Each row was made from one path, in order. Every step used is in the known rows, and no mark comes twice. Write each row's path.
Known rows
bolos delu zomurit temuv gomige refopa: [ 0.18  1.02  4.68  4.92 -0.10 -0.30  0.96  4.03  6.58  5.00 -7.51 -2.42
  1.25 -2.55 -2.09  1.05 -0.04  1.47  2.53  1.72 -1.22 -0.58 -3.53  1.89
  3.24 -0.47 -0.14 -1.10  0.93  0.72  6.22  1.97]
zomurit lage bolos delu: [-4.08  5.48 -1.84  4.89 -1.55 -3.95  4.06  2.61  3.08  3.10 -1.20 -1.08
 -2.77 -3.95 -1.36  1.77  2.19  2.06  3.04  0.01  1.49 -1.45 -4.82  0.03
  1.56  3.23  2.50 -2.72  0.42 -0.75  4.35  4.57]
refopa gomige temuv zomurit lage bolos delu peroper: [ 1.45  1.91  0.26  7.14 -1.09 -3.27  4.02  5.15  4.60  3.68 -5.96 -3.25
 -0.40 -4.37 -3.49  2.88  1.83  5.69 -2.80  1.77  4.18 -2.81 -6.19 -2.50
  0.90 -0.81  2.22 -4.50 -0.80 -1.35  3.54 -1.42]
refopa gomige temuv zomurit lage bolos delu: [ 0.35  1.97 -0.37  7.07 -1.48 -3.55  3.00  3.59  4.36  3.60 -4.68 -1.94
 -1.49 -4.11 -4.59  1.76  2.85  4.80 -1.26  0.63  3.70 -3.12 -5.16 -2.26
  0.39  0.26  2.21 -4.36  0.25  0.02  2.96 -1.47]
lage zomurit temuv gomige refopa: [-2.11  1.28  2.99  6.59 -1.79  0.00  3.86  2.63  4.81  3.80 -4.12 -4.07
 -0.37 -3.46  0.51 -0.24  1.11  0.78  3.68  0.85 -2.92 -1.18 -1.89 -0.99
  3.08 -1.71  1.37 -2.43  2.53 -0.98  2.87  1.20]
bolos delu: [-0.88  1.52  2.21  3.59 -0.38 -1.64  1.33  3.74  6.66  3.51 -1.80 -0.43
 -1.44 -0.42 -2.46  1.04  1.02  1.68  2.76  1.26 -0.84 -0.29 -4.89  2.15
  1.97  1.30 -0.20 -0.66  1.55 -0.33  3.59  2.00]
peroper delu zomurit temuv gomige: [-1.05  0.20  2.41  5.00  1.81 -1.63  3.10  5.35  3.79  5.21 -6.39 -4.40
  2.20 -3.16 -2.03 -0.48  2.72  0.92  4.91 -0.44  0.41  2.12 -2.62  0.76
  4.42 -3.33  0.71  5.17  1.19 -1.48  3.19  3.53]
temuv zomurit lage bolos: [-6.48  3.91  0.97  4.67 -0.02 -4.91  7.25  3.17  4.86  4.22 -1.30 -0.38
 -1.53 -4.62 -2.19 -0.84  2.95  3.11  2.43 -0.30  0.80 -2.74 -3.24 -3.66
  0.88  0.16  2.23  1.87  2.14 -0.26  1.52  1.84]
zomurit lage bolos: [-4.76  5.26 -2.10  5.43 -1.28 -4.39  5.70  2.21  2.00  3.02 -0.97 -1.66
 -2.23 -4.41 -0.62  0.61  3.11  1.00  2.77  0.37  2.26 -1.06 -4.73 -1.88
  1.49  1.67  2.66 -1.73  0.56 -0.37  3.30  4.03]
refopa gomige delu peroper: [ 2.47  0.47  3.20  6.17  0.95 -1.82  4.75  5.65  6.10  3.12 -7.19 -2.62
  0.74 -1.69 -2.03  2.22  1.16  4.84  0.36  6.00  4.05 -0.28 -8.08 -1.92
  3.10 -2.35  0.57 -3.57  1.44 -1.18  1.83 -2.27]
bolos delu peroper: [ 1.00  1.45  3.33  3.59 -0.09 -0.91  3.03  5.90  6.86  3.77 -3.40 -2.54
 -0.18 -0.70 -1.30  2.77 -0.22  3.38  0.67  2.96 -0.25 -0.08 -7.02  1.87
  3.03 -0.21 -0.32 -1.26  0.16 -2.03  4.57  2.20]
zogen refopa gomige temuv zomurit lage: [ 0.46  0.57 -0.91  6.00  0.21 -4.89  5.15  0.59  4.65  4.07 -4.96 -2.41
  1.34 -4.44  0.23 -0.17  4.03 -0.75 -2.04 -4.45  0.97 -4.20 -5.56 -2.03
 -1.63  0.94  1.28 -2.26  1.22 -1.08  3.30 -1.10]
lage bolos delu zomurit temuv: [-1.14  3.62  2.78  4.80 -2.03 -0.69  1.62  2.08  3.88  4.65 -4.64 -0.26
  0.07 -2.51 -2.26  3.96  0.53  3.52  3.45  0.75  2.22  0.22 -4.70 -0.44
  3.21  2.90 -0.08 -1.36 -0.60  0.77  3.82  6.18]
temuv gomige: [ 2.71  0.46  1.67  3.97  0.29 -4.18  3.21  3.52  6.83  3.13 -2.07 -3.20
 -0.29 -1.51 -2.45 -0.32  2.07  0.21  0.53  1.66 -1.71  0.77 -3.34  1.19
  3.24 -3.75  0.28 -0.52  2.04  0.94  2.79  0.25]
peroper delu gomige temuv zomurit lage: [-1.90 -0.08 -1.64  4.60  1.78 -2.72  5.48  7.02  3.02  4.27  0.74 -3.88
  0.30 -4.50 -4.08 -0.87  3.96  1.11  1.41 -0.10  0.84 -0.37 -5.13 -0.78
  1.36 -3.33  3.04  1.08  0.79 -2.18  0.54  1.34]
lage bolos delu zomurit temuv gomige: [ 1.16  3.52  2.58  4.49 -1.52 -1.49  1.05  2.17  4.78  4.34 -5.00 -1.39
  0.40 -3.16 -2.71  4.16  0.40  3.54  3.09  0.62  0.97  0.48 -3.91  0.49
  3.73  1.40  0.20 -2.18 -0.48  0.80  4.11  5.68]
lage bolos delu peroper: [ 2.88  3.48  1.80  4.18 -1.20 -0.75  2.78  3.76  4.63  3.44 -1.85 -1.28
 -0.35 -2.30 -1.77  4.85 -0.01  5.14  1.04  2.28  2.55  1.67 -6.87  0.67
  3.34  2.11  0.38 -3.05 -1.54 -1.25  3.59  4.74]
refopa gomige temuv zomurit lage: [-1.27  0.35  0.25  7.22 -0.87 -4.20  4.64  3.98  4.44  3.65 -5.39 -3.00
 -0.76 -3.64 -3.83 -0.77  3.51  2.81 -2.16  1.07  3.18 -3.38 -4.54 -3.20
 -0.04 -2.15  2.23 -2.39  1.40  0.08  2.56 -3.56]
lage bolos: [ 0.60  3.41  0.69  4.88 -1.35 -1.73  3.53  2.04  3.10  3.21 -0.66 -0.44
 -0.84 -2.28 -2.32  1.91  2.02  2.69  2.17  1.57  3.08  1.67 -4.69 -1.36
  2.51  1.44  0.39 -1.38 -0.05  0.59  1.71  4.31]
delu zomurit lage: [-7.80  2.88  2.20  5.46 -0.75 -3.21  5.97  4.21  3.75  4.76 -3.60 -4.05
 -0.01 -2.50 -0.89 -1.17  2.29 -0.04  3.84 -0.43  1.84 -3.00 -3.47 -2.61
  2.95 -2.14  1.16  1.49  1.19  0.00  2.55  1.63]
refopa gomige: [ 1.01  0.32  1.74  5.24 -0.96 -2.89  3.08  3.41  5.27  3.74 -6.24 -1.56
  0.84 -1.48 -0.75 -0.19  2.32  1.50  0.97  3.08  4.41 -1.25 -5.04 -2.16
  2.80 -2.83 -0.54 -0.76  2.16  0.27  1.01 -1.57]

Which path is each row?
[ 5.60  0.24  2.31  5.23  1.59 -2.30  2.65  3.91  6.71  2.92 -3.60 -3.10
  0.46 -2.54 -2.27 -1.64  1.30  0.56 -0.30  3.48 -0.85  2.23 -3.37  1.74
  2.89 -3.31  0.64 -2.47  1.48  1.06  4.56 -1.90] : temuv gomige refopa
[ 4.73  0.59  4.16  5.00  2.29 -3.01  4.71  5.48  7.47  2.44 -2.55 -4.19
 -0.14 -1.87 -3.58  2.03  0.99  3.61  0.01  4.58 -1.84  1.50 -6.57  1.39
  3.51 -3.54  1.64 -3.29  0.81 -0.77  3.44 -0.41] : temuv gomige delu peroper
[-0.06 -0.15  2.46  3.56 -0.61 -1.70  2.28  5.09  6.69  4.18  0.29 -1.12
 -0.47 -1.80 -5.32  1.89  1.17  2.24 -0.58  1.69 -1.05 -2.74 -5.94  0.51
  0.91 -0.82  0.99 -3.55  0.90  0.09  1.30  0.91] : bolos delu gomige temuv zomurit
[-0.06  0.59  4.04  6.90  0.24 -1.78  3.73  4.74  5.65  3.78 -6.69 -2.08
  0.58 -1.00 -2.94  1.08  1.52  3.93  3.16  4.02  4.42 -1.38 -5.79 -2.68
  3.39 -2.53  0.06 -2.50  1.99  0.80  0.68 -2.20] : refopa gomige delu zomurit
[-2.77  4.50 -2.45  5.24 -2.00 -3.56  3.69  3.23  2.05  3.15  0.33 -2.14
 -2.47 -4.82 -2.93  2.88  2.35  1.61  0.61  0.44  1.57 -2.23 -5.97 -0.37
  1.15  2.16  3.24 -5.86 -0.71 -0.51  3.69  4.61] : zomurit lage bolos delu gomige temuv
[-7.28  1.85  3.17  5.97 -3.00 -0.14  4.84  2.15  3.84  3.96 -2.86 -2.69
 -1.18 -2.59  0.75  0.22  1.82  0.33  5.02 -0.56 -1.98 -2.42 -2.68 -2.52
  2.55 -0.22  1.13 -0.25  2.93 -1.56  1.06  2.73] : lage zomurit temuv
[-0.82 -1.13  2.32  4.21 -0.68 -2.65  5.18  5.04  4.95  4.14  1.49 -2.45
  0.79 -2.71 -4.72 -0.17  2.46  0.72 -2.32  2.29  0.31 -2.84 -5.82 -2.98
  0.50 -3.50  1.53 -2.50  0.84  0.85 -0.52 -0.29] : delu gomige temuv zomurit
[-3.08  5.38 -1.21  4.81 -1.03 -3.66  4.90  3.93  3.15  3.34 -1.96 -2.60
 -1.88 -4.17 -0.39  2.98  1.36  3.08  1.98  0.96  1.78 -1.26 -6.18 -0.09
  2.17  2.23  2.80 -3.23 -0.70 -2.02  4.91  4.79] : zomurit lage bolos delu peroper
[-2.54  1.11  0.97  3.88 -0.79 -2.94  3.28  5.06  5.96  4.10  0.71 -1.70
 -1.19 -3.17 -4.48  1.52  1.65  1.55 -0.48  1.17 -1.28 -4.11 -5.95  0.21
  0.46 -0.54  2.02 -4.15  0.93 -0.38  2.42  1.44] : bolos delu gomige temuv zomurit lage
[ 0.38  3.29  2.35  6.15  1.00 -3.85  4.34  3.84  5.39  2.98 -2.15 -3.45
 -1.21 -3.49 -4.38  2.14  1.69  3.52  3.13  1.85 -0.70  0.06 -4.41  0.21
  3.84 -2.05  2.46 -3.72  0.89  0.85  3.05  1.40] : temuv gomige delu zomurit lage bolos
[-4.77  1.08  0.75  6.68 -0.29 -3.79  6.17  4.00  4.00  3.19 -0.76 -2.86
 -2.69 -4.00 -5.30 -1.65  3.91  1.74 -2.09 -0.70 -0.95 -2.63 -3.97 -2.19
 -1.40 -0.35  3.35 -0.45  0.91  0.12  3.38 -1.22] : gomige temuv zomurit lage
[-8.16  2.37  1.63  4.26  0.72 -5.25  7.58  3.90  6.21  4.37 -2.42 -1.27
 -1.50 -3.91 -1.70 -2.56  3.29  1.86  2.43 -0.09 -0.83 -3.75 -3.17 -3.19
  0.30 -1.29  1.94  3.28  3.05 -0.37  1.61 -0.01] : temuv zomurit lage
[-3.27  0.04  0.99  4.63 -0.79 -3.69  6.21  5.18  4.19  3.97  1.55 -3.10
 -0.05 -3.81 -4.15 -0.36  2.84  0.25 -2.21  1.55  0.21 -4.18 -5.85 -3.14
  0.25 -3.23  2.63 -2.90  0.68  0.40  0.16  0.04] : delu gomige temuv zomurit lage
[ 2.72 -0.80 -0.12  3.98  2.89 -0.07  3.53  7.33  3.73  4.59 -1.16 -2.85
  2.32 -2.86 -1.72 -1.47  2.43  0.66  2.84  3.18  2.52  3.12 -5.15  0.72
  3.50 -3.18  0.94  0.81  1.10 -1.84  0.99  1.17] : peroper delu gomige refopa
[-2.93  1.70  4.01  6.36 -1.35 -0.41  5.56  3.90  5.33  3.29 -3.69 -4.82
 -0.82 -3.27 -0.18  2.25  0.62  3.01  3.51  1.59 -3.39 -1.44 -4.36 -1.11
  3.41 -1.89  2.03 -3.22  2.20 -2.45  2.04  2.05] : lage zomurit temuv gomige delu peroper
[ 0.90  0.43  4.61  4.93  0.65 -3.09  4.70  3.69  5.93  3.12 -7.47 -3.16
  1.03 -3.93 -1.97  2.13  1.64  1.59  0.21  4.70 -2.26  0.34 -6.17  0.10
  2.38 -1.23  1.99 -1.24  1.55 -0.48  5.44  2.34] : zomurit temuv gomige delu peroper
[ 0.03  3.88  2.25  4.77 -1.61 -0.77  1.68  2.82  4.52  4.15 -1.96 -0.43
 -0.70 -1.61 -2.96  3.49  0.32  4.23  3.68  0.53  2.53  0.54 -4.41  0.01
  3.74  1.91 -0.42 -1.92 -0.81  0.65  2.44  4.72] : lage bolos delu zomurit
[-2.05  1.24  0.29  4.74 -1.21 -3.48  6.01  4.22  3.26  3.92  1.66 -2.57
 -0.02 -4.67 -4.60  1.15  2.63  1.51 -1.96  1.45  1.40 -3.20 -5.88 -3.55
  0.53 -2.12  3.03 -4.13 -0.08  0.34  0.05  1.70] : delu gomige temuv zomurit lage bolos
[ 0.78 -1.30  0.26  4.25  1.99 -1.76  4.22  7.03  3.75  4.43  0.68 -3.21
  1.09 -2.91 -4.80 -0.55  3.48  1.59  0.82  0.47  0.95  0.95 -5.19 -0.25
  1.88 -3.55  1.84  1.72  0.59 -1.80 -0.20  1.02] : peroper delu gomige temuv zomurit
[-6.37  4.35  1.45  5.99 -1.39 -3.02  5.65  3.44  2.53  4.43 -2.87 -3.56
 -0.44 -3.28 -1.09  0.46  1.92  1.48  3.88 -0.24  3.13 -1.90 -3.58 -2.85
  3.23 -0.82  1.22 -0.30 -0.08  0.44  2.31  3.50] : delu zomurit lage bolos
[ 1.14 -0.84  1.82  6.73 -1.06 -3.11  3.70  4.07  5.26  3.62 -5.08 -2.38
 -0.05 -2.37 -4.43 -0.56  3.09  3.30 -2.29  1.64  3.35 -2.33 -4.61 -3.15
  0.53 -2.52  0.78 -1.70  1.35  0.63  1.47 -4.03] : refopa gomige temuv zomurit
[-1.50  3.13  1.69  7.48 -0.38 -2.71  4.20  4.15  3.91  3.86 -6.03 -2.01
 -0.24 -3.10 -2.55  2.48  1.96  4.78  3.34  3.20  5.54 -1.82 -5.73 -3.12
  3.20 -1.09  1.22 -4.28  1.09  0.38  1.32 -0.42] : refopa gomige delu zomurit lage bolos
[-0.75  1.60  0.97  6.20  1.12 -3.86  5.02  1.12  4.96  4.24 -5.87 -1.94
  1.80 -3.53  1.19  0.97  2.85 -0.12  1.89 -2.59  1.82 -3.41 -6.49 -1.50
  0.70  1.02  0.78 -2.68  1.67 -1.08  2.53  0.02] : zogen refopa gomige delu zomurit lage
[-1.60  2.33  0.69  6.67 -0.70 -2.75  5.44  5.11  4.17  3.38 -1.24 -3.40
 -2.30 -4.51 -5.08  1.76  2.23  4.92 -2.57  0.08 -0.18 -1.98 -5.86 -1.47
 -0.41  1.17  3.66 -3.10 -1.06 -1.07  4.85  0.52] : gomige temuv zomurit lage bolos delu peroper
[ 0.68  0.27  2.95  5.68  0.82 -2.74  3.95  0.21  5.22  4.59 -8.92 -1.24
  3.19 -3.35  1.36  1.52  2.60 -0.39  1.73 -1.51  1.43 -2.78 -6.50 -1.97
  0.71  1.33 -0.16 -1.66  1.65 -0.41  3.15  1.20] : zogen refopa gomige delu zomurit temuv
[-4.00  5.05 -1.85  4.05 -1.58 -4.03  4.11  3.03  3.19  3.58  0.06 -1.31
 -1.61 -4.52 -0.99  2.67  1.80  1.28  2.78  0.96  1.89 -2.38 -5.72 -0.50
  2.03  1.63  2.18 -4.39  0.33 -0.60  2.69  5.30] : zomurit lage bolos delu gomige
[-1.16 -0.27  2.65  6.33 -0.29 -2.46  4.85  3.80  5.04  3.14 -0.81 -2.22
 -1.91 -2.25 -6.13 -1.35  3.19  2.27 -2.39 -0.01 -0.88 -1.06 -4.19 -2.11
 -0.82 -0.63  1.96 -0.08  0.94  0.79  2.50 -1.86] : gomige temuv zomurit
[ 1.47  0.91  4.60  5.44  1.63 -2.74  3.45  4.51  7.07  3.05 -2.74 -3.38
 -0.45 -1.15 -4.65  0.93  1.29  2.93  2.35  2.65 -1.77  0.50 -4.32  0.70
  3.89 -3.67  1.13 -2.14  1.38  1.22  2.44 -0.47] : temuv gomige delu zomurit
[-6.10  4.09  0.63  4.26  0.12 -4.48  5.88  3.22  5.84  4.27 -1.25  0.09
 -2.05 -4.33 -2.66  0.34  2.28  3.87  2.87 -0.70  0.06 -3.10 -3.46 -2.03
  0.83  1.14  2.14  0.76  1.79 -0.52  2.36  2.51] : temuv zomurit lage bolos delu
[ 0.48 -0.54 -0.09  2.94  1.88 -1.63  4.02  6.70  3.72  4.48  0.14 -2.62
  1.79 -2.17 -1.68 -0.40  2.89  0.08  3.66  1.72  1.86  1.78 -5.27  0.51
  3.51 -3.50  0.74  2.10  1.36 -2.07 -0.62  3.06] : peroper delu gomige
[-0.92  0.28  5.57  5.75 -0.22 -1.42  3.56  3.19  5.14  5.11 -8.42 -3.90
  2.63 -3.26 -0.98 -0.74  0.98 -0.03  1.90  2.54  0.07 -0.21 -2.66 -1.51
  3.57 -3.09  0.15  0.93  1.01  1.43  4.81  1.52] : delu zomurit temuv gomige refopa
[ 3.21 -0.74  0.56  5.78  0.04 -3.62  4.12  0.50  5.52  4.16 -4.94 -1.82
  1.92 -3.49 -0.56 -0.04  3.56 -0.30 -2.33 -3.62  1.16 -2.85 -5.30 -1.86
 -1.11  0.37  0.10 -1.56  1.10 -0.60  2.55 -1.63] : zogen refopa gomige temuv zomurit
[-4.19  1.66  3.67  6.40 -1.55 -0.69  4.46  2.68  5.31  3.33 -2.65 -3.38
 -1.76 -2.94 -0.93  1.46  1.37  1.79  4.85  0.56 -4.01 -1.86 -2.97 -0.99
  2.84 -1.03  1.84 -2.80  3.22 -1.15  1.73  1.99] : lage zomurit temuv gomige delu
